Known rows, with every step that occurs:
e, f, t, r: [-12.5  15.9 -19.4 -16.4 -17.3   1.7 -29.2  -1.3   5.7 -12.4 -23.0  29.4
   9.1 -29.6  12.7  12.9  10.4   3.2  46.3]
r, e, q, f: [-33.9 -13.3   7.3 -27.6  -1.5   1.5   8.9  10.3 -21.8 -10.7 -23.8  13.8
  20.1  17.8 -88.5  14.9 -11.4 -14.8 -62.2]
f, t, r, l: [-20.4  10.6 -33.9  10.6  -5.5 -19.0 -20.5  -5.7   2.0  -3.3 -27.4  40.6
  -1.8  -8.2  50.6 -10.8  14.5  -3.4  55.5]
r, l, f: [ -7.6  43.6 -30.8 -32.7 -27.0 -32.0  -4.0  -8.2  18.5 -34.2 -47.3   6.6
 -27.3  28.5  14.3 -22.8  22.1 -15.2  -7.3]
q, r: [ -9.9  17.6 -26.9 -26.2 -24.0  -8.3   5.6 -19.6  -8.4   4.7 -46.6   6.6
 -44.2  14.5 -39.3   9.5  17.1 -17.9 -31.1]
t, r, e, q, f: [-38.6 -11.5 -11.8  -1.2   2.8   8.8   7.7  21.7 -13.1  -1.2  -5.8  28.1
  37.3   0.5 -73.7  12.2 -17.1 -20.8 -32.1]
f, t, r: [-21.9   6.4  -6.8  10.3 -14.7  -1.7 -12.9   0.9   1.4   4.5 -25.3  20.6
   4.3 -20.7  16.8 -12.2  10.6  -2.7  46.7]
e, q, r, l, f: [-10.7  20.9 -50.8 -18.9 -23.0 -29.6   8.9  -4.6  -4.6  -8.9 -29.5  12.5
 -30.8  44.1 -39.9  -4.7  -1.7 -17.8 -28.0]
q, r, l: [-11.5  23.2 -52.0 -25.6 -17.3 -25.8  -4.9 -24.3  -6.3  -1.7 -47.4  26.1
 -51.6  29.6  -7.6   8.8  21.1 -19.7 -20.5]
r, l, e: [ -7.9  18.2 -13.1  -6.3 -31.3  -6.2 -14.3   0.3 -14.6 -22.3 -31.8  32.5
 -20.7  26.1  16.4  -8.2  26.3 -24.9 -23.7]
e, q, f, t: [-40.5 -15.1  18.4 -23.8 -10.8  -5.8  -8.2   7.7 -38.5 -17.1 -22.5  20.1
  -7.7  -7.1 -60.1   5.6 -10.7   6.8  -3.5]
f, t: [-20.8   6.3  12.0 -17.5 -19.5  -8.7 -10.2 -16.5  -7.7  -8.0 -41.9   6.0
 -12.6  -6.8   3.6 -11.3  16.9   4.4  18.1]
f, t, r, l, e: [-21.0   4.5 -22.5  29.3 -21.9  -5.3 -18.5  11.4  -8.7  -4.0  -7.0  54.4
   2.1   0.7  48.6 -22.0  16.0 -18.8  43.7]
r, e: [-14.5   9.0  -1.0 -19.4 -11.3  -0.5   6.9 -12.2  10.2   2.6 -46.0  -0.1
  16.3  17.2 -26.7  -2.5  17.3 -17.3 -40.6]
l, r, e, q: [ -8.4  -3.1  11.5 -25.1  -3.0  26.3  -4.9  15.7 -11.1  -8.9 -31.4   0.7
  54.0  30.4 -51.9  -6.0   4.4 -14.4 -37.1]
e, t, r: [-17.7  17.5 -16.7  -6.5   1.5   5.4 -10.3  -3.3 -12.8   4.6 -41.4   9.5
  15.6  -0.8   7.9 -22.2  -2.6 -16.2  14.3]
e, q, r, l: [-14.3   1.4 -44.2 -11.2  -9.6 -18.6  -5.1 -11.5 -24.1   3.5 -35.1  24.6
 -28.0  32.3 -37.7  17.5   0.8 -13.1 -30.7]
f, r, e, q: [-20.9  -0.2   6.1   0.4 -15.9   0.7  17.1 -16.2 -21.7  19.0 -38.9  -8.4
  26.4  23.3 -47.2  16.6   4.7 -18.4 -57.1]
t, r: [-14.3  21.8 -20.0  -0.2 -15.8   3.7  -9.2   0.9   6.1  -2.5 -32.4  13.5
  -0.6 -12.4   0.1  -3.2  13.3 -16.9   8.7]
t, r, e: [-17.2   9.0 -19.2   7.0  -6.6   5.1   6.0   2.6  17.8  12.0 -25.9  13.6
  31.5   2.3 -10.6  -5.6  12.1 -24.9 -12.4]
r, l, f, t: [-16.0  29.8 -18.7 -23.0 -24.9 -38.2  -7.2 -10.7  12.8 -27.1 -41.1  13.2
 -22.0  20.2  31.6 -32.8  19.4  -1.6  28.6]
e, f: [ -2.3  30.3 -11.1 -51.6 -26.7   2.0 -23.6 -12.3   0.4 -29.7 -49.3   6.2
 -10.7  -5.2 -21.9  23.4  18.3  -1.9 -20.2]

Rows:
[-24.0  35.5 -27.2 -43.0 -22.5 -29.4  -4.3 -22.5 -26.8 -25.7 -49.5  28.1
 -47.5  13.6  -7.1  20.5  24.5 -19.4 -23.1] | q, f, r, l
[-19.2   2.2   2.2 -23.5   6.0   1.4   4.9 -16.2  -9.4   8.6 -54.5  -4.1
  30.9  27.4 -18.8 -21.9   2.9 -15.2 -34.5] | r, e, t
[-21.3 -11.6 -11.0  21.4   0.8  11.5   5.0  14.1  -0.9  18.4 -14.0  13.0
  53.2   5.9 -42.3   3.6  -8.2 -18.9 -24.3] | t, r, e, q
[-23.0  -4.5  10.2 -47.4   0.0  23.8  -3.2  26.0 -23.6 -28.0 -22.2  15.5
  40.8  27.9 -86.4   6.3  -1.9 -18.3 -46.0] | l, r, e, q, f
[-12.4   8.6  -7.6  11.3 -34.6  -3.3  -5.6  -1.6 -42.9  -3.0 -24.9  25.1
  -8.9  33.2  -5.9  10.2  12.2 -24.8 -38.5] | f, r, l, e, q
[-10.5  21.2 -44.8 -12.0  -9.4 -14.9 -38.8  -3.4   5.9 -19.7 -25.0  48.2
   2.7 -16.3  42.6  13.7  14.4   3.7  58.1] | e, f, t, r, l
[-10.5  45.7 -51.4  -9.4 -20.9 -26.1  -5.2   5.7  28.8 -22.1 -29.8  21.6
  -9.1  14.0  29.3 -25.8  16.3 -23.9  21.1] | t, r, l, f
[-10.7  14.6  -0.1 -40.7 -23.0  -3.4 -27.2 -14.8  -5.3 -23.0 -41.0  13.6
  -7.7 -13.1  -3.3  15.6  15.3  11.8  18.9] | e, f, t
[-30.3   2.2   8.3 -34.5 -13.0   0.6  -5.8  10.7 -37.2 -25.5 -29.7  12.4
 -11.8   3.8 -76.8  16.4  -9.1  -6.8 -40.6] | e, q, f
[-40.8 -10.5 -25.5   3.4   3.1 -16.6 -19.8  18.6 -28.2 -13.2  -5.9  55.4
   2.7  -9.4 -14.6   6.1 -13.4  -0.9  34.7] | e, q, f, t, r, l
[-11.1  13.0 -11.2 -10.4 -11.7  -5.1 -13.7  -3.4 -32.5 -12.6 -41.6  27.2
  -4.9  38.0  22.1 -27.9  10.6 -21.2 -16.2] | r, l, e, t
[-23.1  13.3 -16.3   9.2 -17.6 -14.3  14.6   5.6  34.1   6.4 -11.5   7.6
  34.9   3.5   3.9 -37.0   6.2 -15.3  27.3] | l, f, t, r, e
[-35.3   2.8 -21.0   6.5 -20.7  -9.9 -16.5  20.3 -20.3 -20.2   3.4  69.6
 -14.5  -4.1  16.9  -9.9   8.5 -22.1  35.8] | q, f, t, r, l, e
[-20.7  26.6 -13.4   1.5 -26.2 -15.8   2.5   3.6  22.2 -10.0 -17.2   7.3
   2.5 -10.7  16.7 -36.7   8.4  -7.5  46.9] | l, f, t, r
[-13.3  -9.7  -6.3   5.8 -33.5  12.0   7.3   8.7 -35.4  10.2 -12.7  17.7
 -16.6  28.1 -70.4   8.1  -4.1 -25.0 -55.2] | l, e, q, r
[  0.4  22.9  -0.4 -31.9 -42.1  14.1 -22.2   4.1  -9.1 -30.0 -27.7  20.5
  -6.8   4.6 -20.9  16.8  18.4 -17.6 -30.6] | l, e, f
[-29.5  -6.3  -7.8  22.4 -10.0  -5.2  14.0  15.2  16.9   9.9  -1.4   7.9
  55.1   6.2 -26.4 -29.2 -13.2  -8.7  15.1] | l, f, t, r, e, q
[-15.5  -3.6 -18.5 -13.2 -17.2  -1.5   5.2  -8.5 -22.8  10.6 -32.8   4.3
 -21.2  18.8 -68.8  16.3  -5.6 -10.8 -40.6] | e, q, r
[-35.6  12.3  -1.2 -39.3  -0.5  -7.1  17.9 -24.5 -35.2   3.9 -51.1   4.5
   9.7  25.1 -40.8   0.9   2.4 -26.0 -48.2] | q, f, r, e, t
[-16.2  18.6  -0.7 -12.4 -21.3  -7.6  17.3 -27.6  -3.8  12.3 -51.4  -6.8
   6.7  20.5 -17.3   9.7  26.0 -24.2 -45.7] | f, r, e
[  2.9  25.1 -52.6 -29.5 -37.3  -8.6 -19.2  -5.8 -14.0 -19.3 -23.0  46.3
 -40.1  31.1 -13.8  27.9  21.1 -24.7 -30.8] | q, r, l, e, f
[ -8.5  49.7  -6.0 -29.6 -45.5 -20.1  16.8 -21.5   6.3 -16.1 -49.4 -20.6
 -27.4  17.2  -6.9 -12.8  24.0 -20.9 -23.5] | l, f, r
[-40.1 -20.9  11.5  18.0 -21.3  13.9  -7.6  33.4 -39.7  -7.7  18.4  47.4
  13.9 -15.1 -44.6  -4.4 -18.4 -13.2  12.8] | l, e, q, f, t, r
[ -8.5  14.6 -39.7  -6.9 -32.5 -13.4  -0.9  -6.3 -17.4  -3.4 -25.7  40.7
 -46.3  37.6  -7.8   0.9  21.8 -33.3 -31.7] | q, r, l, e
